What can hang from each mark:
Z: R X
L: R
X: P
B: R
U: E Y
A: X Y
Y: A U
R: Z
P: X Y

Each row was made from one small tree. The marks that hang from a mark follow it in brackets, in alphabetical order. Every link used is in the known rows. Write each row's tree.
Known rows:
P{X Y{A U{E}}}: [ 32  34 -29  53  11   3  14  16   0 -12 -20  -5  27  27  38 -30 -13  10
 -31]
B{R{Z}}: [ 42 -46  42  32 -25 -14  71 -67  33  27  -8  66 -61 -45  75   9   0   7
 -59]
Z{R X{P{Y}}}: [ 28   5  37   5   4 -48   8 -41  20  71   0  44 -61 -40  82 -17 -20  -2
 -65]
Y{A U}: [ 28  15   4  54  -5  -2  30  -5   2 -17 -30  -7 -34 -23  26  -6 -12  10
 -30]
U{E Y{A{X}}}: [ 34  10  -3  62 -14 -14  46 -29  -5   2 -22  56 -20   7  68 -12 -22  21
 -48]
X{P{Y{A U{E}}}}: [ 35  52  14  23   8 -16   9   0   7 -15 -15  -1   0   4  73  -8 -53  17
 -30]
P{X}: [ 44 -33   2  41 -14  -8  28 -31   8  23 -18  36 -18 -21  41  -4 -17   7
 -60]
B{R{Z{X{P{Y{A U}}}}}}: [ 16  25  35  21  -4 -31  39 -28  44  52   2  30 -41 -11  73 -10   8  -3
 -54]
L{R{Z{X{P}}}}: [ 28 -40  39  11 -15 -34  56 -83  44  78   8  47 -61 -50  88  12  -1   3
 -69]
R{Z{X{P{Y{A U{E}}}}}}: [ 11  21  22  26  -3 -40  27 -37  35  61   2  23 -26  11  53 -19   3   9
 -59]
L{R}: [ 54 -58  24  28 -19  -8  74 -73  12  12 -12  45 -59 -70  79  21 -29  13
 -51]
L{R{Z}}: [ 45 -68  32  28 -19 -13  75 -90  29  39  -2  51 -61 -64  90  14  -3   8
 -58]
Y{A{X}}: [ 29  -2  -5  48  -9   7  23 -13  10  35 -18  38 -39 -37  53 -18  25 -12
 -49]
U{E Y{A{X{P}}}}: [ 30  30   6  49  -9 -18  27 -21   2   7 -20  50 -13  13  81  -9 -33  19
 -48]
A{X}: [ 47 -35  11  40 -26  13  40 -40   7  35 -21  52 -52 -37  40 -13  -4  -3
 -60]
P{X Y{A U}}: [ 31  39 -25  51  16  -4   9  20   2   2 -16 -15  18  16  46 -34  -7   0
 -34]
Y{A U{E}}: [ 28   7   0  57 -13   5  37  -8  -1 -34 -36   8 -22 -10  17  -1 -21  22
 -25]
A{Y{U}}: [ 30 -17  26  40 -18  15  16 -20  22 -23 -23  -2 -45  -2  49  -3 -66  14
 -27]

Write each row's tree:
[ 14  15  24  21   2 -53  26 -45  38  86  12  33 -37  -9  77 -21  15  -2
 -71]
R{Z{X{P{Y{A}}}}}
[ 47  34  28  17   3 -21  17 -17   6  -7 -12  -2 -17  -5  71  -5 -70  17
 -40]
X{P{Y{U}}}
[ 24  20  -4  55 -11  21  15   5   7   9 -31   0 -32 -18  19 -21  13  -7
 -34]
Y{A{X} U}
[ 24  12  -9  58 -17  29  23   0   4  -9 -37  15 -20  -4  11 -16   4   5
 -29]
Y{A{X} U{E}}
[ 19  37   2  41 -11  24  -1  11  13  -3 -33   7 -11   3  27 -11 -11   3
 -30]
Y{A{X{P}} U{E}}
[ 26  12  35  10  -1 -35   9 -33  16  46 -10  34 -50 -21  59 -16 -32   9
 -54]
Z{R X{P{Y{U{E}}}}}
[ 43  25  17  22  -6  10   7 -13  12  27 -15  15 -23  -6  58 -22 -32  -4
 -48]
A{X{P{Y{U}}}}
[ 19  14  25  23 -22  43 -25   1  37   3 -24   7 -22  24  57 -13 -59   0
 -29]
A{X{P} Y{U{E}}}
[ 26   3  41  19 -17 -26  54 -47  39  37  -3  46 -39  -3  62  -3 -14  12
 -56]
B{R{Z{X{P{Y{U{E}}}}}}}
[ 20 -16  40  18 -15 -49  36 -65  39  85   5  46 -54 -19  59  -6   1   5
 -78]
R{Z{X{P}}}
[ 31 -24  24  43 -24  21  21 -24  19 -37 -27   9 -35  10  43   1 -72  25
 -24]
A{Y{U{E}}}
[ 43  21  14  24 -10  15  12 -15  10  14 -19  24 -15   3  56 -19 -37   4
 -45]
A{X{P{Y{U{E}}}}}
[ 11  25  25  25   2 -45  21 -36  36  74   5  14 -34   2  61 -22   9   1
 -62]
R{Z{X{P{Y{A U}}}}}
[ 24  22   6  32  -4   2   1  -3  19  42 -14  29 -29 -31  69 -13  11 -15
 -49]
Y{A{X{P}}}
[ 19  44   6  38  -4  16  -8  13  16  16 -27  -7 -23 -12  36 -16  -1 -10
 -33]
Y{A{X{P}} U}
[ 26  16  37   8   4 -40   5 -31  18  58  -7  24 -58 -29  64 -19 -26   1
 -58]
Z{R X{P{Y{U}}}}
[ 47  12 -10  45   4  -4  25  -6  -2  -3 -17  -5   8  15  36 -27 -34  11
 -42]
P{X Y{U}}
[ 47  30  25  18  -1 -15  22 -20   4 -19 -16   6  -9   3  67  -3 -75  25
 -36]
X{P{Y{U{E}}}}
